Each row comes from the steps of one walk. Every step used is in the known rows, and no mark comes twice. Write the walk behind each row, first mark first.
Known rows:
gose > farim > gako: [ 39.8  -3.0  12.5 -59.9   6.7   2.6  16.7  -3.0  -2.7  -3.9 -19.9 -67.3
 -48.8  18.1  -2.8  29.0]
firos > tiro: [ 35.9 -29.9  37.0  -7.8 -58.3  18.0   4.0 -22.2 -15.7   2.7   1.1  -1.1
  -3.2  17.4  -6.3  18.5]
farim > tiro > firos: [ 40.6 -23.2  36.7   5.8 -47.5  22.7  19.3 -29.7  37.7 -23.1  -9.1  -8.9
  -7.2  -7.5 -16.7  16.7]
benagun > firos: [ 39.8  15.6  25.0   9.1 -45.7   4.7   6.2 -31.8  31.1  -8.8 -20.7 -17.1
 -33.9  25.9   6.6  11.2]
benagun > farim > tiro: [ 41.2   9.6  22.5 -15.1 -11.3   5.1  23.5  -6.0   7.8  -9.7 -21.0 -38.3
 -43.6  -4.5  11.3   9.7]
farim > benagun > firos: [ 42.3  26.8 -14.7  -4.0 -48.8  -2.0   6.7  -2.7  30.9 -22.9  -7.9 -18.8
 -30.6  16.0  15.1  -7.8]
gako > firos > benagun: [ 36.2  15.4  29.0 -36.2 -67.3  15.6  -3.1  -1.1  12.2 -17.4   7.3 -41.3
 -22.4  34.8   4.5 -16.5]
tiro > firos > benagun > farim: [ 64.2  44.9   0.5 -24.5 -17.7 -23.4  -8.9   1.0  19.4 -26.9  -5.5 -41.4
 -58.9  -3.3  -1.1  -1.6]
benagun > firos > gose: [ 23.2   8.6  32.8  35.0 -37.1  28.1  -9.5 -25.5  16.4  -2.5 -20.0  -3.7
 -65.7  39.3   3.4  40.2]
farim > gako > firos > tiro: [ 14.7 -48.9  59.0 -51.4 -83.4  35.8  33.9 -39.0  15.8 -28.1  -3.0 -29.3
  10.6  20.7  -2.4 -12.3]
firos > gose: [ 20.2  -2.7  25.5  15.4 -23.4  43.7 -13.9  -0.3 -16.9  15.0  -6.7 -19.5
 -59.1  33.9 -11.9  56.6]
tiro > firos: [ 47.6   0.4  24.6   2.7 -37.9  12.3   2.4 -30.5  33.7 -13.8 -10.0 -21.8
 -25.2   0.2 -22.0  32.4]
gose > firos > benagun > farim > tiro: [ 66.4   1.8  31.3 -22.7 -41.7 -16.4   0.5   8.7   3.2 -20.1 -16.1 -31.3
 -50.6  24.9   5.5 -17.7]
farim > tiro: [ 28.6 -20.6  30.3  -8.9 -42.3  29.4  18.2  -4.9   2.0  -0.8  -6.2 -21.1
 -10.8  14.0  -1.7  14.0]
farim > benagun > firos > tiro: [ 41.3  -6.4   5.0  -1.6 -73.7  -4.5   9.6 -18.4  16.5 -29.0   1.2  13.4
  -5.7  10.6  15.8 -16.5]
farim > gako: [ 17.0 -15.9  12.0 -51.0 -30.8  29.3  18.9   5.2  -4.7   0.9  -6.4 -58.1
 -19.9  28.1  -9.5  10.8]
firos > gose > farim > gako: [ 24.6  -9.9  19.6 -33.6  15.2  26.0   1.7   2.0 -17.3   2.7 -18.7 -54.2
 -80.9  29.8  -7.1  57.6]
gako > firos > benagun > farim: [ 47.9  46.1  22.6 -42.6 -38.5  -8.8   2.2  -2.2  18.2 -25.7  -9.7 -57.6
 -56.0  14.9  17.7 -20.2]

Write each row's walk:
[ 45.9  23.1   5.6 -36.9 -21.2  -6.2   9.3  26.9 -11.7 -15.3  -1.6 -39.9
 -45.9  10.4  18.4 -20.4] -> firos > benagun > farim > tiro
[ 34.9 -13.3  27.6 -19.4   9.9  19.2   1.9 -22.7  17.5 -19.4 -22.6 -42.2
 -76.8   9.1 -20.3  62.3] -> tiro > firos > gose > farim > gako
[ 17.6  -2.5  23.7 -76.5 -67.3  25.2  15.9   9.6  10.0 -26.3   8.7 -65.1
 -13.9  40.6   3.7 -32.7] -> farim > gako > firos > benagun
[ 62.6  -9.6  37.2  -1.7 -10.0  -4.6  16.7 -38.4  39.1 -28.1 -23.1 -19.0
 -37.3 -18.5  -9.9  35.6] -> gose > farim > tiro > firos
[ 27.4  14.3  33.4 -61.5 -26.7  12.0  34.0 -23.9  35.0 -29.2 -28.3 -79.5
 -46.3   5.9   9.8  -6.7] -> benagun > farim > gako > firos
[ 57.4 -50.6  62.4   6.0 -78.8   8.3  -4.7 -39.5   0.1  -3.0 -13.2   9.0
  -9.4  30.4 -20.5  22.6] -> gose > firos > tiro
[ 61.5  -4.0  26.1 -19.1 -62.2  -3.1 -23.2   8.1  -7.6  -1.5  -0.8 -26.4
 -33.0  51.1 -14.4   0.8] -> gose > firos > benagun
[ 32.7 -13.8  37.5   9.0   4.2  26.8   1.5  -8.0 -10.8  -0.2 -19.0 -16.7
 -71.8  16.1   0.8  59.3] -> firos > gose > farim > tiro
[ 27.3 -18.6  52.1 -58.2 -52.8  10.3  38.0 -38.9  21.4 -36.7 -20.6 -47.1
 -23.4   0.8  10.4 -15.6] -> benagun > farim > gako > firos > tiro
[ 73.5  27.0  19.6 -25.5 -31.8 -27.8 -17.6   7.6  -0.7  -9.5 -17.7 -42.5
 -68.3  32.5  -0.7  -2.6] -> gose > firos > benagun > farim
[ 52.2  46.6  -6.8 -40.1 -13.4 -16.6  -9.0  26.7 -15.1  -3.9  -3.5 -53.4
 -63.6  19.8  12.9  -6.3] -> firos > benagun > farim
[ 38.0  10.1  55.3   4.4 -11.5  25.8  -4.3 -38.4  18.7 -10.6 -26.8 -34.2
 -82.6  19.4   0.5  60.0] -> gako > firos > gose > farim
[ 44.6  20.7 -13.2  -6.8  12.3  11.1 -16.6  20.8 -15.8  -3.5  -7.6 -31.6
 -84.8  13.6   3.1  54.6] -> firos > gose > farim > benagun
[ 17.1  -3.8  54.1  12.0 -49.7  51.7  -2.2 -29.2  17.3  -6.0 -12.6 -24.7
 -52.4  30.4  -6.3  42.4] -> gako > firos > gose
[ 60.5  27.1 -22.1 -33.3   3.2 -13.4  -0.7  15.1  -1.9  -9.4  -7.8 -46.0
 -53.1   1.2   6.3  27.3] -> gose > farim > benagun
[ 57.2   7.8  13.2 -64.3 -30.4 -17.8   0.9  20.4  -3.2 -19.1 -15.2 -66.8
 -60.5  37.9  -3.1 -19.4] -> gose > firos > benagun > farim > gako
[ 63.6   7.8   5.3  -9.5 -36.7 -30.2   7.9 -26.5  17.3 -33.6 -12.8   4.2
 -36.3   0.2  22.6   1.1] -> gose > farim > benagun > firos > tiro
[ 51.6  14.6   8.5 -18.3 -48.3   1.3 -13.3   0.4  13.1 -18.6   9.5 -24.5
 -26.0  16.0 -16.1   1.6] -> tiro > firos > benagun
